Every row comes from one small tree of marks. The marks that hang from a mark follow it in brackets, in alphabetical order. Every link used is in the known rows. Which tree was each row made from?
Known rows
E[Y]: [-0.18 -6.17  1.01  0.61  0.67 -0.84 -1.79  0.33  1.20  0.04  0.17  0.00
 -1.64 -1.79  0.31  1.66  3.40  1.04 -0.89 -1.55 -1.46  1.52  2.76 -2.03
 -0.12 -0.71  0.28  3.10 -0.67 -2.57 -0.42  0.03 -2.36  1.32]
E[C[B X[W]]]: [ 2.69  5.93  1.32 -1.80 -4.98  1.53  0.50  1.19  0.91 -0.62 -0.91  2.63
 -2.26  0.88  1.70  2.47  0.56 -1.51 -1.13 -0.98 -0.76  1.18 -1.32 -2.54
 -0.57 -1.51  1.54 -1.78 -4.45 -0.28  0.56 -0.41 -0.42  1.32]
B[C[X[E[Y[M]]]] W]: [ 0.49  0.74  0.32  1.30  1.47  0.04  2.53 -2.64 -1.86  1.40  2.74 -1.26
 -0.27 -1.25 -0.60  0.83 -0.76 -1.33  2.23  0.98  1.45 -1.15 -3.93  1.21
  0.43  2.34  0.36 -3.86  1.61 -1.15  0.58  0.34  1.23 -2.75]
M[Y[B]]: [ 0.47 -4.53  0.85  1.25  1.39 -0.65 -1.44 -4.46  2.91  0.54 -1.75 -1.50
  1.50  1.90 -2.19  0.35  3.68  2.65 -0.30 -1.73 -1.25  2.14  2.48 -1.02
  0.05  0.14  1.36  3.95 -0.40 -0.14  0.26 -0.91 -1.80  1.74]
C[B]: [ 1.82 -3.99  2.81  0.03 -0.49 -0.63 -1.75 -2.04  3.89 -0.48 -0.11  1.08
 -0.34  0.14  0.21  2.69  3.04 -0.03 -0.47 -1.16 -0.54  2.77  1.67 -3.32
 -1.40 -0.21  1.85  0.57 -4.10 -3.06  0.46 -0.48 -1.35  2.42]
C[X[E W]]: [ 2.12  0.42  2.08 -1.28 -1.16  0.14 -0.60 -2.24  3.36  0.42  2.85  0.43
  0.11 -0.47 -0.16  3.29  1.07 -0.97 -0.79 -2.20 -0.75  1.81 -3.35 -0.37
 -0.11 -0.06  3.57 -0.39 -5.00 -0.83  1.09 -0.06 -0.85 -0.24]
C[B[W] X[E[Y[M]]]]: [ 0.49  2.64  1.79  0.63  0.51  1.61  2.96 -4.26 -0.26  1.23 -0.78  0.55
 -3.63  1.04  0.18  1.76 -0.51 -0.59  2.40 -0.69  0.43 -0.59 -3.40  0.17
 -0.56  0.57 -0.02  0.02 -3.41  0.08  2.67 -0.72  1.36 -0.09]
E[X Y]: [-1.15 -4.78  0.47  0.05  0.27 -0.36 -2.84  1.67 -0.90 -1.29  1.12  0.03
 -3.90 -0.78  0.89  1.72  2.70  0.67 -0.73 -2.46 -1.42  0.91  1.79 -2.48
 -0.12 -0.87 -1.95  1.58  0.27 -1.43  0.06  0.29 -2.79  2.22]
T[B[C[X]] U Y[E]]: [-0.32  1.42 -1.23 -1.69  2.02 -2.65  0.46 -1.21 -0.19  3.64  0.54  1.95
  3.74 -1.28  0.57 -1.51 -3.75 -0.45 -3.14  3.57  2.70 -2.00  2.50  1.22
 -1.17  4.78  1.78 -1.24  0.86  0.98  2.22  1.64  3.13  1.53]
T[U Y[B M]]: [-0.99 -3.47 -1.06 -1.59  2.21 -1.29 -2.53 -3.23  3.36  2.02 -1.60  0.37
  0.71 -1.77  0.20 -1.35 -1.62  0.69 -2.28  2.42  1.48 -0.67  2.92  1.12
  0.13  0.32  1.10  5.18  1.21  2.72 -0.57  0.55  2.08  0.99]
E[C[B] X[W] Y[M]]: [-1.08  5.27 -1.36 -0.83 -2.94  2.71  1.67  3.36 -2.62 -2.35 -1.67  1.70
 -5.56 -0.36  1.87  0.93 -1.02 -1.06 -0.57 -1.95 -1.87 -0.46 -1.05  0.25
  1.04 -3.66 -4.55  0.03 -0.68  1.85 -0.89 -0.43 -0.90 -0.33]
X[E[C Y[B M]] W]: [-1.49  2.77 -1.77 -0.15  0.66  1.77  2.05  1.67 -0.72 -0.53 -0.93 -0.54
 -0.98 -1.67  0.35 -0.04 -1.18  0.83  0.11 -1.52 -2.11 -0.21 -2.62  3.67
  1.35 -2.90  0.27  3.17 -1.14  3.36 -1.26 -0.70  0.50 -2.33]
E[C[B]]: [ 1.04 -0.31  0.52 -0.03 -2.92  0.35 -1.51  1.36  1.74 -1.32 -0.90  1.70
 -1.09 -0.46  1.34  1.98  2.06 -0.44 -1.36 -0.77 -1.15  2.67  1.24 -2.80
 -0.86 -1.34  1.33 -1.37 -3.46 -2.99 -0.80 -0.34 -1.07  2.29]
E[C Y[M]]: [-1.09 -3.10 -2.05  0.42 -0.65  0.72 -1.75  3.02 -0.69 -1.16 -1.45  0.02
 -3.31 -2.46  1.40  0.59  1.01 -0.33 -0.75 -0.87 -1.28  0.58  1.38  0.54
  0.95 -2.42 -1.39  1.99  1.15 -0.74 -2.00  0.06 -1.90  0.00]
M[Y[E]]: [-0.16 -6.74 -0.72  2.22  1.60  0.12 -1.51 -2.25  2.64 -0.35 -0.80 -1.90
  1.20  1.94 -1.45 -0.15  2.70  2.09  0.21 -2.25 -1.12  2.01  2.51  1.62
  0.43 -0.06  1.40  2.71 -0.70 -2.12  0.04 -0.97 -2.61  0.33]
E[X]: [ 0.21 -5.38  1.54 -0.39 -0.67 -1.21 -4.72  0.54  2.08 -1.55  2.55  0.11
 -1.47 -0.04  0.39  1.89  2.83 -0.45 -0.93 -1.94 -0.55  2.15  0.97 -3.23
 -0.20 -0.28  0.34  0.42 -0.83 -3.00 -0.09  0.34 -2.72  1.91]
T[B[C W] Y[E[X]]]: [-1.80  0.71  0.92 -0.19  3.51 -2.42  2.20  0.46 -2.91  1.93  3.67  0.02
  4.16 -0.88 -1.16 -2.48 -3.11 -1.11 -0.08  2.14  1.90 -1.64  1.65  0.50
 -0.42  5.10  0.33 -4.31  3.18 -0.78  1.59  1.57  1.90  0.37]
T[B[C W] Y]: [-0.09  0.08  2.28 -0.06  2.60 -3.87  2.41 -2.71 -0.58  3.37  3.53  1.13
  4.87 -4.04 -1.41 -0.25 -1.36 -1.83 -1.41  2.36  1.44  0.19  2.71 -2.00
 -0.45  5.44  2.61 -3.60  2.82 -2.02  1.04  1.85  2.08  0.41]
T[B[C W] U Y[M]]: [-1.02  0.76  0.10 -0.72  2.10 -3.63  1.90 -5.26 -0.09  3.69  2.14  1.53
  5.46 -5.13 -0.66 -1.50 -4.15 -1.99 -2.57  4.11  3.12 -1.56  3.17  0.74
  0.92  4.73  1.56 -1.43  4.00  0.16  0.72  2.12  3.97 -1.32]
Y[E[X] M]: [-0.60 -5.79 -0.38  0.06  1.78  0.70 -3.85  1.66  2.06 -2.05  0.32 -1.45
 -1.25  1.84  0.14 -1.01  0.16 -0.15  1.18 -1.28  0.64  0.15  0.30  1.45
  0.52 -0.74 -1.02  2.47 -0.07 -1.15 -0.65 -0.41 -2.36  0.02]

Which tree is each row?
[ 2.22  1.93 -0.14 -0.65  1.63  0.98  1.96  1.27  1.58  0.73 -1.22 -1.82
  2.95  3.43 -1.35 -2.40 -1.39  0.15  2.42  1.79  1.74 -1.80 -1.85  3.11
  0.56  0.59  0.66  0.35  1.02  2.79 -0.30 -0.65  0.64 -2.50]
Y[B[C[X[W]]] E M]
[-0.49  0.31 -1.19  0.21 -0.99  1.97  0.24  2.36 -0.33 -1.07 -3.25  1.32
 -4.39 -1.03  1.76  1.22  0.77 -0.26 -0.34 -1.06 -1.20  0.66  0.91 -0.13
 -0.02 -2.32 -2.29  1.34 -1.07 -0.21 -1.02 -0.65 -0.81  1.16]
E[C[B] Y[M]]
[-1.18  2.46  0.05  1.50 -0.79  1.73  2.72 -1.88 -1.74 -0.59 -0.30  0.50
 -2.34 -1.41  0.67  1.02 -1.45 -0.81  1.22 -1.01 -0.84  0.03 -2.81  1.04
  0.25 -1.19 -0.60 -1.76 -2.18 -0.61 -0.16 -0.61  1.33 -1.44]
X[E[C[B[W]] Y[M]]]
[-0.94  0.12  0.21  1.26  1.82 -0.74  1.62  0.54 -3.83 -0.22  0.95 -1.79
  0.58  0.68 -1.28 -2.19 -0.33  0.14  2.49  1.50  1.01 -2.25 -0.35 -0.09
  0.36  1.08 -3.64 -1.37  5.23  0.56 -0.28  0.34  0.62 -1.64]
E[X Y[B[C W] M]]
[-1.05  0.82 -1.80  0.62 -0.32  1.98  0.79  0.39 -0.39 -0.93 -1.44  0.92
 -4.43 -1.54  1.59  1.82 -0.18 -0.46 -0.46 -1.92 -1.80  1.07 -2.19  1.66
  0.00 -2.13 -0.58  0.53 -3.22 -0.05 -0.69 -0.70  0.29  0.24]
X[E[C[B] Y[M]]]
[-1.56  0.42 -0.35  0.92 -0.35 -0.28 -1.38  3.06 -2.39 -2.07  0.71 -1.31
  2.12  3.01 -0.48 -3.22 -1.30  1.24  2.01  0.61  0.43 -0.75 -0.40 -0.24
 -0.72 -0.31 -0.35 -0.97  1.26 -0.67  0.41 -0.36 -0.09 -0.22]
Y[B[W] E[C X]]
[ 2.01  0.33  2.03  0.84  0.18 -1.89  0.79 -3.67 -0.09  1.20  4.98 -0.82
  3.48 -0.70 -1.19  1.92  0.61 -1.80  1.21  0.84  1.39  0.70 -3.92 -1.38
 -0.63  3.69  3.76 -6.30 -0.70 -3.94  1.09  0.64  0.86 -1.51]
B[C[X[E]] W]
[ 0.04 -3.24 -0.21  1.05  2.94 -0.58  0.55  0.87 -0.42  0.51 -1.24 -1.61
  1.25 -0.51 -0.74 -1.20  1.50  0.92  1.14  1.37  0.46 -0.66  1.30  0.90
  0.34  0.72 -1.29  1.92  3.49  0.75 -1.61 -0.08 -0.20 -0.83]
E[Y[B[C] M]]
[-2.12  0.23 -1.41 -0.12 -1.36  0.39 -2.20  4.48 -2.93 -1.84 -1.23  0.17
 -3.26  0.37  0.89 -0.47  1.33  1.57 -0.62 -0.96 -1.70 -0.06  0.79 -1.92
 -0.84 -2.05 -2.70  1.14  1.43  0.84 -0.30  0.12 -1.41  2.32]
E[C X Y[B]]
[ 1.27  6.62  0.39 -1.24 -4.06  2.20  2.36  2.65 -1.35 -0.37 -2.03  2.69
 -4.69  0.24  2.00  2.15  0.12 -0.39 -1.00 -1.28 -1.83  0.03 -0.68 -2.00
 -0.31 -2.48 -1.41 -1.08 -3.13  1.26  0.60 -0.39 -0.43  1.37]
E[C[B X[W]] Y]
[-1.44  2.82 -1.08  2.39 -2.34  1.47  1.19 -1.31 -2.72 -2.09 -0.58 -0.35
 -0.56  3.81 -0.59 -0.94 -0.69  1.15  1.57 -1.48 -1.00 -0.05 -0.48  0.18
 -0.28 -0.61 -2.16 -3.68 -0.44 -1.54  1.26 -0.98 -0.39 -0.04]
M[Y[E[C[B[W]] X]]]
[-0.39 -0.88  0.25  0.11  1.22 -3.56  0.52 -3.87 -0.47  2.67  2.02 -0.02
  6.13 -2.70 -0.99 -1.93 -1.81 -0.36 -1.41  4.33  2.31 -1.70  2.27 -0.50
 -0.35  3.30  1.41 -2.29  4.10  0.34  0.32  1.58  3.72 -1.26]
T[U Y[B[C W]]]
[-0.95 -1.89 -0.66  0.33  2.27 -0.14 -0.10  2.12 -2.18 -0.57 -0.44 -1.55
 -1.27  0.73 -0.35 -1.35  1.24  0.28  1.15  0.45  0.16 -1.26  0.46 -0.14
  0.33  0.18 -3.79 -0.06  3.93  1.53 -1.20  0.24 -0.44  0.02]
E[X Y[B[C] M]]
[-2.86  4.05 -4.07 -2.11 -0.33  1.08 -0.85  2.93 -1.71 -0.60 -1.66  0.36
 -0.21  0.62  1.27 -3.92 -5.94  0.29 -1.76  1.79  0.77 -3.09  0.18  4.77
  1.11 -2.01 -2.22  2.47  2.01  5.59 -0.78  0.46  2.37 -1.63]
T[U Y[B E[C X[W]] M]]
[ 1.18 -2.27  2.30  1.26  1.54 -1.73  0.73 -2.02  0.91  0.67  1.29 -2.10
  5.55  0.05 -2.22 -1.59  0.33 -0.36  2.34  2.39  2.08 -0.44  0.20 -0.40
  0.72  2.12  1.34 -0.86  3.42 -1.08 -0.98  0.09  0.98 -2.43]
Y[B[C W] M]
[-1.50 -1.14 -2.44 -0.24  0.71  1.35 -3.26  4.80 -0.31 -2.30 -2.04 -1.36
 -0.86  3.00  0.36 -2.93 -1.05  1.10  1.33 -0.06  0.24 -0.85 -0.59  2.05
 -0.08 -2.07 -1.49  2.40  0.80  1.25 -1.20 -0.68 -0.74  0.46]
Y[B E[C X] M]
[ 0.25 -2.09  0.81 -0.02 -0.30 -4.28 -1.02 -3.70  1.60  1.43  2.54  1.93
  6.80 -3.85  0.11  0.62 -0.25 -0.40 -3.71  2.12  1.31  0.83  3.34 -2.32
 -0.36  3.21  2.86 -0.99  0.77 -1.97  0.51  1.42  1.41  0.66]
T[B[C] U]
[ 3.40  3.17  3.60 -1.99 -2.61  1.13  0.85 -2.08  3.14  0.22 -0.45  2.06
 -1.22  1.52  0.38  2.91  1.60 -0.92 -0.71 -1.21 -0.28  1.52 -0.58 -2.62
 -0.78 -0.46  1.73  0.22 -5.02 -0.64  1.66 -0.57 -0.85  1.48]
C[B X[W]]
[ 1.19  6.04 -1.08  0.19 -3.46  3.26  2.68 -0.18 -0.12 -0.60 -3.27  0.80
 -1.65  4.30  0.10  0.51 -0.32  1.25  0.03 -2.08 -1.67  0.22 -1.26  1.62
  0.32 -1.71 -0.20 -1.00 -3.83  1.56  1.28 -1.58 -0.67  0.28]
M[Y[E[C[B X[W]]]]]
[ 0.69  4.98  1.31  0.39 -3.44  1.22  1.75  0.48 -2.52  0.25 -1.34  2.04
 -3.74  0.68  1.29  1.30  0.31 -0.34  0.54  0.06 -0.35 -0.60 -0.55 -3.16
 -0.95 -0.60 -1.36 -2.80 -1.32 -1.32  1.69 -0.21  0.45  1.54]
E[C[B[W] X] Y]
[ 0.04 -4.29  1.53  1.32  3.53  0.17 -0.31 -1.18  2.56 -0.02 -1.12 -2.44
  4.60  2.48 -2.05 -3.09 -0.55  1.22  3.28  1.03  1.85 -0.89  0.59  2.02
  0.43  0.82  1.51  4.26  0.88 -0.49  0.39 -1.00  0.32 -1.95]
Y[B[W] E M]
[ 0.43  5.30 -1.38 -1.59 -1.27  2.36  1.57  3.52 -1.50  0.09 -3.32  0.55
 -3.83  0.81  0.86 -0.77 -0.77  0.86  0.20  0.10 -0.64 -1.43 -1.12  1.24
  0.89 -2.71 -1.66  2.93  0.50  4.35 -0.45 -0.55 -0.17 -0.25]
E[C[X[W]] Y[B M]]
[ 0.31  0.52 -0.30 -0.36 -2.18 -0.17 -0.85  0.48  1.49 -1.09  3.32  0.42
  1.00 -3.03  0.45  2.54  0.30 -0.94 -1.79 -2.12 -2.13  2.54 -2.82  0.92
  0.86 -1.83  4.00 -1.24 -3.41 -1.58 -1.54  0.21 -0.85 -1.77]
X[E[C] W]
[ 2.38 -0.74  0.97 -0.86  1.46 -0.33 -0.92 -0.38  2.01  1.15 -0.67 -1.18
  0.97  1.79 -1.05 -0.28  1.19 -0.44  1.30  1.96  2.14 -0.31 -0.63 -0.60
 -0.49  1.52  0.48 -0.59  1.46  0.62 -0.33 -0.02  0.21  0.37]
Y[B[C[X]] M]
[-1.62  4.07 -1.06 -0.97 -2.23  0.85 -0.02  4.93 -2.99 -1.62 -0.62  0.42
 -2.80  0.08  0.75 -0.38  0.27  1.16 -0.54 -1.54 -2.37 -0.58 -0.20 -1.05
  0.43 -3.17 -2.53  1.05  1.06  2.52 -0.51 -0.04 -1.05  0.27]
E[C X[W] Y[B]]
[-1.75  0.67 -2.09 -1.82  1.04 -0.30 -0.84 -0.11  0.25  0.64 -0.34  0.15
  1.95  0.82  0.37 -2.54 -3.52  1.41 -1.87  1.13  0.66 -2.04  1.58  2.46
  0.12 -0.44 -0.49  2.85  0.31  4.16  1.22  0.39  1.91 -0.42]
T[U Y[B E[X[W]]]]
[ 1.34 -4.17  0.68  0.39  2.34 -1.13 -0.89 -0.53  2.39  0.32  0.29 -1.83
  3.54 -0.12 -1.41 -0.84  1.67 -0.45  0.96  1.45  1.05  0.80  0.59 -0.05
  0.24  1.13  0.80  0.88  1.94 -0.49 -1.80 -0.05 -0.15 -0.55]
Y[B[C] M]
[-1.60  2.16 -2.04 -0.96 -2.45  1.89 -0.21  4.60 -3.05 -2.72 -0.24  0.26
 -4.90 -1.56  1.55  0.43 -0.41 -0.92 -1.07 -2.03 -1.82 -0.68 -0.73  1.32
  2.04 -3.43 -3.55  1.05  1.71  1.75 -1.85  0.21 -1.86 -1.14]
E[C X[W] Y[M]]
[ 2.12 -1.61  0.28  0.03  0.12 -1.68 -1.06 -1.60  1.53  1.00  3.73 -0.24
  0.99 -0.90 -0.34  2.73  1.64 -1.76  0.11 -0.39  0.54  1.40 -3.14 -1.08
 -0.91  2.32  3.45 -5.05 -2.00 -3.29  0.13  0.52 -0.19  0.39]
B[C[X[E]]]
[ 1.32 -0.69 -0.40  1.52  1.57  0.04  1.13 -1.98  0.39  1.32 -2.09 -2.40
  2.69  5.04 -2.15 -1.75  1.37  2.51  2.08  0.33  0.40 -0.56  0.25  1.49
 -0.88  1.83  0.90 -0.65  1.23  0.68  0.68 -0.84 -0.38  0.59]
M[Y[B[C[X]] E]]
